Every row comes from one small tree of marks. Brackets hold a mark, then the marks that hang from it, in the order of their numbers. Every link used is in the known rows. Which tree was each row made from?
Known rows:
{z825 {z185 z860}}: [ 1.633  2.028  0.558 -0.475  0.127 -0.807  0.995 -0.118  1.175 -0.489
  0.052 -2.988 -0.404  0.704  0.570 -0.342 -0.701  1.678 -1.445 -0.292
  0.606 -0.598  0.650 -0.902 -0.661 -0.738]
{z860 z498}: [ 0.130  0.224  0.461 -0.539 -0.098 -0.186 -1.044 -0.064 -0.829 -1.306
 -0.490  0.492 -0.783 -0.352  0.209 -0.099  0.952 -0.478  0.560  0.543
 -0.649 -1.314 -0.389  0.400  0.839  0.626]
{z185 {z787 {z498 z860}}}: [ 2.230  0.753  0.365 -0.853 -0.025  0.782  0.706  0.378  0.777  1.466
 -0.544 -1.392 -1.721 -0.416  1.907  1.063 -0.721  0.063  2.358  2.200
 -1.711  0.486  2.327 -2.391 -1.813 -1.326]
{z584 {z825 {z185 z562 {z860 z498}}}}: [ 2.837  3.735  0.509 -2.198 -0.788 -1.955  0.882  1.291 -0.666 -2.545
 -0.222 -3.643 -2.627  2.093  0.381  0.415 -0.850  1.689 -0.555 -0.262
 -0.972 -2.674  1.265 -0.327  0.516 -2.876]
{z974 z498}: [ 0.780  0.297  0.078  0.132  0.863  0.198 -0.664  0.926 -0.141 -0.039
  1.032  0.687  0.302  1.282 -0.693  0.195  0.499 -0.196  2.228  0.624
  0.485 -1.369 -0.248 -1.051 -1.038 -0.660]
{z623 {z185 z562} {z498 z825 z860 z974}}: [ 3.745  1.984  0.696  0.687  2.791  0.682 -2.583  0.806  2.321 -0.246
 -1.456 -3.379 -0.947 -2.054  4.426  0.473 -3.144  0.130  1.668  4.484
 -2.687 -2.378  2.224 -3.713 -0.903 -4.729]
{z974 {z498 z825}}: [ 1.785  0.071  0.847  0.930  0.871  1.192 -1.383  0.917  0.522 -0.298
  1.479  0.836  0.406  0.594 -0.402 -0.223 -0.906 -0.209  3.958  1.561
  0.046 -1.241 -0.772 -2.407 -1.106 -1.272]
{z860 {z498 {z276 z584} z825 z974}}: [ 1.223 -0.050  1.706 -0.083 -0.079 -1.087 -0.526 -1.476  2.456 -1.536
 -0.153 -0.636 -2.245 -2.723  2.397  0.385 -0.381 -0.347  0.800  4.520
 -0.818  0.203 -1.877 -3.388 -1.724 -2.068]
{z787 z498}: [ 0.045  0.133 -1.090  0.119  0.731  0.602  1.070  0.623  0.620  0.785
 -0.282 -0.328  0.089 -0.310 -0.129  0.782  0.012 -0.510  1.278 -0.026
 -0.246 -0.640  1.429 -1.314  0.067  0.712]
{z276 {z498 z825} z584}: [ 0.196 -0.343  1.768 -0.405 -1.797  0.052  0.293 -1.349  2.262 -1.024
  1.562 -0.189 -0.558 -0.952  0.121 -0.269 -1.073 -0.441  1.251  2.206
 -0.546  0.728 -1.704 -0.720  0.557 -0.006]
{z185 z562 z787 {z860 {z498 z276}}}: [ 3.550  1.162  0.084 -4.605 -1.906 -0.323  0.130  0.455 -1.339 -2.012
 -2.001 -4.336 -1.953  1.230  1.361  1.326 -1.020 -0.230  0.090  1.352
 -1.734 -0.332  0.147 -0.600 -0.423 -2.724]
{z185 z562}: [ 1.072  1.174  0.008 -1.077 -0.467 -0.106 -0.196  0.400 -0.813 -0.800
 -0.072 -1.540  0.150 -0.008  0.516 -0.028 -1.277 -0.228  0.093 -0.682
 -0.699 -0.868  0.851  0.364  0.620 -0.800]
{z860 {z498 z276}}: [-0.598 -0.709  0.059 -1.024 -0.067 -0.487 -0.592 -0.823 -0.087 -1.445
 -0.737  0.483 -1.349  0.323  0.355 -0.002  0.799 -0.544 -0.277  1.452
 -0.366  0.071 -0.812 -1.123 -0.636 -0.009]
{z584 {z825 {z185 z562 z787 {z860 z498}}}}: [ 4.352  4.147  0.840 -3.893 -1.648 -2.148  0.331  1.879 -1.014 -1.817
 -1.010 -4.688 -3.634  2.178  0.854  1.381 -0.893  1.175 -0.148  0.219
 -1.043 -2.028  1.391  0.061 -0.334 -3.751]
{z562 {z185 z787}}: [ 0.421  1.301 -1.004 -1.431 -1.013  0.802 -1.059  1.036  0.210  0.127
 -1.529 -1.605 -1.284 -0.072  0.569  0.948 -0.524 -0.613 -1.253  1.248
  0.811  0.026 -1.361  1.266 -0.387 -0.560]
{z623 {z185 z562 {z787 z498}}}: [ 2.449  2.558 -1.638 -3.909  0.302  1.230  0.026  2.257 -0.120  1.823
 -1.767 -4.468 -0.818 -0.433  0.873  2.488 -1.696 -0.094  1.121 -0.086
 -1.807 -1.721  2.694 -0.392  0.326 -1.511]
{z787 {z498 {z825 z185} z860}}: [ 1.960  1.848  1.680  2.015  1.831  1.038  0.415 -0.589  3.028  0.491
  1.142 -0.669 -1.289 -1.594  2.523 -1.023 -2.063  1.088  2.358  2.448
 -0.791 -0.554  2.613 -5.109 -2.057 -0.751]
{z623 z498}: [ 0.364 -0.770 -0.523  0.736  0.928  0.225 -1.489  0.676  1.170  0.010
 -1.260 -0.330  0.740 -0.140  0.371  1.091  0.173 -1.203  0.894  0.712
 -0.388 -1.488  0.797 -0.052  0.186 -0.594]
{z498 z860}: [ 0.901  0.345  0.907  0.759  0.012  0.276  0.267 -0.757  0.341  0.107
  0.484  0.107 -0.932 -0.117  1.549 -0.728 -0.505  0.820  0.529  1.934
 -1.186  0.742  0.805 -1.621 -1.077 -1.185]
{z185 z562 z787}: [ 2.629  1.636  0.489 -2.785 -1.404 -0.165 -0.417  0.899 -1.162 -0.380
 -0.835 -2.625 -0.832  0.113  0.898  1.013 -1.483 -0.550  0.790 -0.266
 -0.945 -0.417  0.952  0.791 -0.197 -1.626]
{z498 {z276 z584} z825 z860 z974}: [ 1.978  0.224  2.055  1.060  0.026 -0.709  0.696 -1.979  3.710  0.010
  0.728 -1.075 -2.214 -2.457  3.641 -0.166 -1.702  1.036  0.696  5.605
 -1.319  2.289 -0.984 -5.256 -3.599 -3.907]
{z974 {z498 z276 z860}}: [ 0.944 -0.543  0.444  0.322  0.756  0.128 -0.148 -0.315  1.280 -0.074
  1.388  0.530 -1.118  1.751  0.765 -0.465 -0.311  0.562  1.928  3.178
 -0.545  0.703 -0.039 -3.810 -3.489 -2.473]
{z185 z787}: [ 1.416  0.488  0.420 -1.774 -0.805 -0.168 -0.435  0.494 -0.361  0.759
 -0.713 -1.005 -0.867  0.043  0.519  1.124 -0.291 -0.199  0.596  0.539
 -0.172  0.543  0.180  0.422 -0.749 -0.794]
{z562 {z185 z787 {z860 {z498 z825}}}}: [ 3.165  1.596  0.165 -1.922 -1.413  1.917 -1.424  1.211 -0.277 -1.875
 -1.725 -3.311 -1.597 -0.234  1.037  0.791 -0.889 -0.031  0.544  3.083
 -0.543 -1.319 -1.914  0.230  0.825 -1.654]
{z276 {z498 z860 z974} z584}: [ 0.671  0.971  2.066  0.443 -0.564 -1.930  0.672 -2.353  2.880 -0.998
  1.181 -0.544 -2.430 -1.357  2.923 -0.535 -0.200  0.455 -0.584  4.241
 -0.918  1.384 -0.941 -1.809 -2.014 -1.523]

Write each row's tree:
[ 3.689  2.219  0.448 -1.027 -0.131  0.677 -1.382  0.860  0.336 -2.124
 -2.170 -3.613 -2.541 -1.316  2.836  0.744 -0.939 -0.122 -0.226  4.272
 -0.056 -1.203 -2.197 -0.929 -0.443 -2.603] -> {z562 {z185 z787 {z860 {z498 z825 z974}}}}
[ 3.521  4.193  0.549 -1.804 -0.070 -1.079  1.305  1.492  1.152  0.614
  0.002 -3.039 -3.824  1.201  2.052  1.140 -2.209  1.172  1.443  1.146
 -1.526 -0.757  3.931 -3.007 -2.468 -3.883] -> {z584 {z825 {z185 z562 {z787 {z498 z860}}}}}
[ 3.291  0.735 -1.298 -2.965  0.299  0.947 -1.126  2.222  1.089  1.313
 -3.047 -5.332 -0.091  0.520  0.747  3.000 -0.546  0.513  0.256  1.695
 -1.550 -1.584  1.424  0.329  0.505 -3.196] -> {z623 {z185 z787 z860} z498}
[ 4.160  2.178  2.017 -1.249 -0.406  0.321  0.142  0.385  1.532 -0.015
 -0.341 -3.917 -1.279 -0.169  1.578  0.265 -2.142  1.251  0.814  1.234
  0.034 -0.040  0.472 -1.841 -1.420 -2.294] -> {z498 {z825 {z185 z787 z860}}}
[ 0.655  0.728  1.630 -0.040  1.038 -0.240 -1.440 -1.222  1.950 -1.717
  0.067  0.022 -1.834 -0.633  1.532 -1.206 -0.991  0.158  0.335  2.020
  0.214 -0.591 -0.597 -3.360 -1.779 -0.238] -> {z860 {z498 z276 {z825 z185}}}
[ 0.142 -0.431 -0.513  0.233  0.905  0.698  1.630 -0.633  2.056  0.671
 -0.206 -0.257 -1.414  0.189  1.685  0.136 -0.633  0.194  0.877  2.495
 -1.305  1.321  1.662 -4.212 -2.569 -1.033] -> {z787 {z498 z276 z860}}
[ 0.160  2.323  0.501 -0.231  0.299 -3.879  1.686 -0.513  3.902  0.150
  0.327 -1.517 -3.788 -0.006  1.425  0.940 -0.148  1.680 -2.322  2.484
  1.061  1.032 -0.512 -3.137 -3.986 -3.755] -> {z498 {z276 {z584 {z825 z185}}} z974}
[ 0.860  0.761  0.034  0.427  0.705 -0.889  2.265 -1.447  3.836  1.021
 -0.023 -1.614 -2.533 -2.197  2.968  1.146 -0.326  0.863  0.326  4.513
 -1.269  1.567  0.908 -5.232 -3.726 -2.614] -> {z787 {z498 {z276 z584} z860 z974}}
[-0.333  0.527  1.165 -0.426 -0.679 -2.251  0.668 -1.693  2.457 -1.063
  0.612 -0.526 -1.788 -1.157  1.551  0.128  0.256 -0.602 -1.201  2.282
  0.254  0.749 -1.679 -0.383 -0.902 -0.272] -> {z276 {z498 z974} z584}
[ 1.826 -0.272  1.761  1.888  1.516 -0.246  0.023 -1.699  2.639 -0.480
  0.243 -0.016 -2.358 -1.193  3.729 -1.149 -2.037  0.523  0.618  4.989
 -0.877  2.198 -0.563 -5.496 -3.773 -3.390] -> {z498 z276 z825 z860 z974}
[ 2.216  1.526 -0.741 -1.031  1.463  1.036 -1.884  1.058  1.190  0.152
 -1.452 -3.367 -0.131 -0.271  2.220  0.856 -1.841  0.509  0.709  2.288
 -2.990 -2.391  2.698 -1.220  0.238 -3.044] -> {z623 {z185 z562} {z498 z860}}
[ 0.495  3.370  1.132 -2.248 -1.914 -2.946  1.211 -0.266  2.115 -1.656
  1.399 -1.982 -2.774  1.503 -0.200  0.271 -1.079  0.712 -1.216  0.161
  0.010 -0.739  0.185  0.030 -0.445 -1.974] -> {z276 z498 {z584 {z825 {z185 z562}}}}
[ 3.849  1.335 -0.802 -1.571  0.885  2.015 -1.325  2.238  1.205 -0.435
 -1.854 -5.469  1.180 -0.156  1.278  1.729 -2.950  0.445  1.519  1.482
 -2.384 -3.011  1.762 -1.105  1.823 -3.787] -> {z623 {z185 z562 z860} {z498 z825}}
[ 0.941 -0.616  0.833  1.126  1.421 -0.421 -0.210 -0.910  2.106 -0.618
 -0.471 -0.141 -1.380 -1.030  2.265 -0.426 -1.531 -0.306  0.022  3.028
  0.280  1.453 -1.212 -3.963 -2.698 -2.150] -> {z498 z276 z825 z974}
[ 0.856 -0.325  2.374  1.023 -0.300  0.830 -0.432 -1.721  1.742 -1.524
  1.623  0.932 -1.240  0.221  1.843 -1.855 -1.793 -0.128  1.864  3.301
 -1.359  1.332 -0.595 -2.601 -0.712 -0.758] -> {z276 {z498 z825 z860}}
[ 1.238  1.134 -2.295 -3.367 -2.259  0.994  2.638  1.000  2.659  0.877
 -1.971 -5.299 -1.630 -0.206  0.113  3.129 -0.543  0.282 -1.397  2.846
 -0.084  0.751 -0.700 -1.353 -1.431 -2.090] -> {z562 {z185 {z787 {z498 {z276 z584}}} z860}}
[ 0.243 -0.242 -0.150 -1.133 -0.633 -0.478  0.365 -0.133  1.963  0.471
  1.233 -0.475 -0.437  0.721 -0.953  1.297  0.371  0.279  1.403  2.156
  0.105 -0.121 -1.376 -2.084 -2.529 -1.806] -> {z974 {z498 {z276 z584}}}
[ 4.233  2.090  0.649 -4.110 -2.022  0.024 -0.361  1.072 -2.080 -1.981
 -1.644 -4.430 -1.345  0.554  1.045  1.414 -0.670 -0.025  0.935  0.586
 -2.083 -1.614  0.713  0.991  0.915 -2.070] -> {z185 z562 z787 {z860 z498}}
[ 2.437  2.703  1.197 -0.180  1.405 -2.165 -0.124 -0.551  1.096 -2.097
 -0.850 -2.659 -2.157 -0.856  2.657 -0.615  0.340  1.121 -1.424  1.739
  0.554 -1.909  0.144 -1.630 -1.215 -1.053] -> {z825 {z185 {z860 {z498 z974}}}}
[ 2.621  3.656  1.205 -0.907 -0.372 -3.475  1.433  0.330  2.002 -1.326
  0.020 -3.430 -3.743 -0.416  1.358  1.143  0.854  2.197 -1.531  2.616
 -0.058 -1.544 -0.129 -1.496 -1.361 -3.827] -> {z276 {z584 {z825 {z185 {z860 {z498 z974}}}}}}
[ 1.103 -0.850  0.562  1.027  0.969  1.723  0.923 -0.857  2.513  0.374
  0.425 -0.005 -1.186 -0.682  1.984 -0.278 -2.012  0.157  2.459  3.647
 -1.612  1.383  1.361 -5.777 -2.493 -1.738] -> {z787 {z498 z276 z825 z860}}
[-0.539 -0.258 -0.617 -1.331 -1.820 -1.694  2.139  0.269  1.876  0.511
  0.392 -0.626 -2.193  1.244 -1.066  1.832  0.480  0.878 -0.830  1.463
 -0.389  1.554 -0.885 -1.302 -1.450 -3.300] -> {z498 {z276 {z584 z825}}}
[ 1.446  2.182 -0.321 -1.046  1.554 -2.969  1.462  0.932  3.133  1.011
 -1.383 -1.988 -4.736  1.066  2.102  1.690 -0.664  0.142 -0.500  2.011
  1.184  0.976  1.439 -4.295 -4.805 -3.570] -> {z584 {z825 {z185 {z787 {z498 z276 z974}}}}}
[ 2.587  1.241  0.024 -1.947  0.274 -1.574  0.497 -0.270 -0.333 -2.963
 -1.665 -3.654 -2.038  0.209  2.468  0.286 -0.965  0.059 -1.159  2.135
 -0.925 -0.749 -0.198 -2.028 -1.044 -2.907] -> {z185 z562 {z860 {z498 z276 z974}}}
[ 4.493  2.653 -0.513 -2.553  0.114 -0.491  1.629  1.485  0.153 -0.032
 -1.886 -5.493 -1.339 -0.360  2.556  2.284 -1.719  0.048  0.911  0.884
 -1.008 -0.866  2.154 -1.671 -1.033 -2.909] -> {z185 z562 {z787 {z498 z974}} z860}
[ 0.689 -0.457 -1.024 -2.109 -0.219  0.204  1.180  0.462  1.064  1.214
 -1.344 -1.509 -1.501  0.283  0.727  1.834 -0.369 -0.919  1.054  1.012
 -0.289  1.154  1.065 -2.307 -2.075 -0.764] -> {z185 {z787 {z498 z276}}}
[-0.070  0.196  0.276 -0.431 -0.121 -1.866  1.058 -1.257  2.687  0.171
 -0.342 -1.458 -1.739 -1.590  1.722  0.912  0.021  0.322 -1.476  2.775
  0.211  1.411 -1.425 -2.242 -2.560 -2.062] -> {z498 {z276 z584} z974}
[ 0.617  1.420  1.584  0.231 -0.977 -2.997  1.562 -1.182  2.756 -0.844
  1.354 -0.222 -3.957  0.402  1.969  0.095  0.159  0.993 -0.463  4.453
 -0.957  1.567 -0.772 -2.154 -2.066 -3.769] -> {z276 {z498 z860 z974} {z584 z825}}
[ 4.129  3.984 -0.468 -3.142 -0.757 -1.143  2.374  2.561  0.677  0.153
 -0.983 -5.476 -2.688  2.136  0.513  2.429 -1.873  1.220  0.794 -0.449
 -0.718 -1.300  3.231 -1.500 -1.096 -3.787] -> {z584 {z825 {z185 z562 {z787 z498} z860}}}
[ 2.715  3.677  0.745 -2.614 -0.852 -2.148  0.039  1.619  0.080 -0.160
 -0.270 -2.776 -3.162  1.766  0.681  1.098 -1.654  0.769 -0.150 -0.700
  0.042 -0.759  1.545 -0.226 -1.354 -3.329] -> {z584 {z825 {z185 z562 z787}}}
[ 1.284  1.835  0.931 -2.310 -1.341 -1.591  1.282 -1.158  2.290 -1.328
 -0.246 -3.389 -2.034 -0.435  0.856  0.551  0.483  1.851 -1.753  1.949
 -0.358 -0.735 -0.614 -1.839 -1.479 -1.191] -> {z825 {z185 {z860 {z498 {z276 z584}}}}}
[ 0.533 -0.534 -1.046 -0.456  1.789  0.673 -1.410  0.344  2.874  0.995
 -1.710 -1.880 -0.933  0.350  1.886  0.954 -0.674  0.563 -0.292  3.750
 -1.950 -0.199  1.365 -2.877 -1.749 -3.096] -> {z623 z185 {z498 z276 z860}}
[ 3.148  2.178  1.314 -2.296  0.687 -2.527 -0.068 -0.695  1.492 -1.492
 -2.052 -3.862 -3.638  0.072  3.253  0.471 -0.275  0.681 -1.783  2.796
  0.522 -0.069 -0.349 -2.747 -3.257 -2.513] -> {z825 {z185 z787 {z860 {z498 z276 z974}}}}
[ 1.076  0.468  0.250 -0.454 -0.853 -1.219  1.552  0.343  2.315  0.609
  1.973 -0.037 -2.695  2.301 -0.345  1.144  0.311  1.711  2.098  4.294
 -1.078  0.949 -0.352 -3.791 -3.642 -5.118] -> {z974 {z498 {z276 {z584 z825}} z860}}
[ 1.835  2.087 -0.089 -1.785 -0.782 -2.056  2.465  0.994  3.020  0.157
  1.432 -3.018 -2.200  3.086 -1.186  1.584  0.151  2.375  0.274  1.996
  0.715 -0.241 -0.454 -3.216 -3.374 -4.712] -> {z974 {z498 {z276 {z584 {z825 {z185 z860}}}}}}
[ 1.569  0.484  0.415  1.787  2.112  0.446  0.385  0.225  2.002  0.067
 -0.382 -0.411 -0.829 -2.216  2.153  0.424 -1.248 -0.621  2.333  2.096
 -0.140 -0.371  0.831 -3.788 -1.184 -0.868] -> {z787 {z498 z825 z974}}
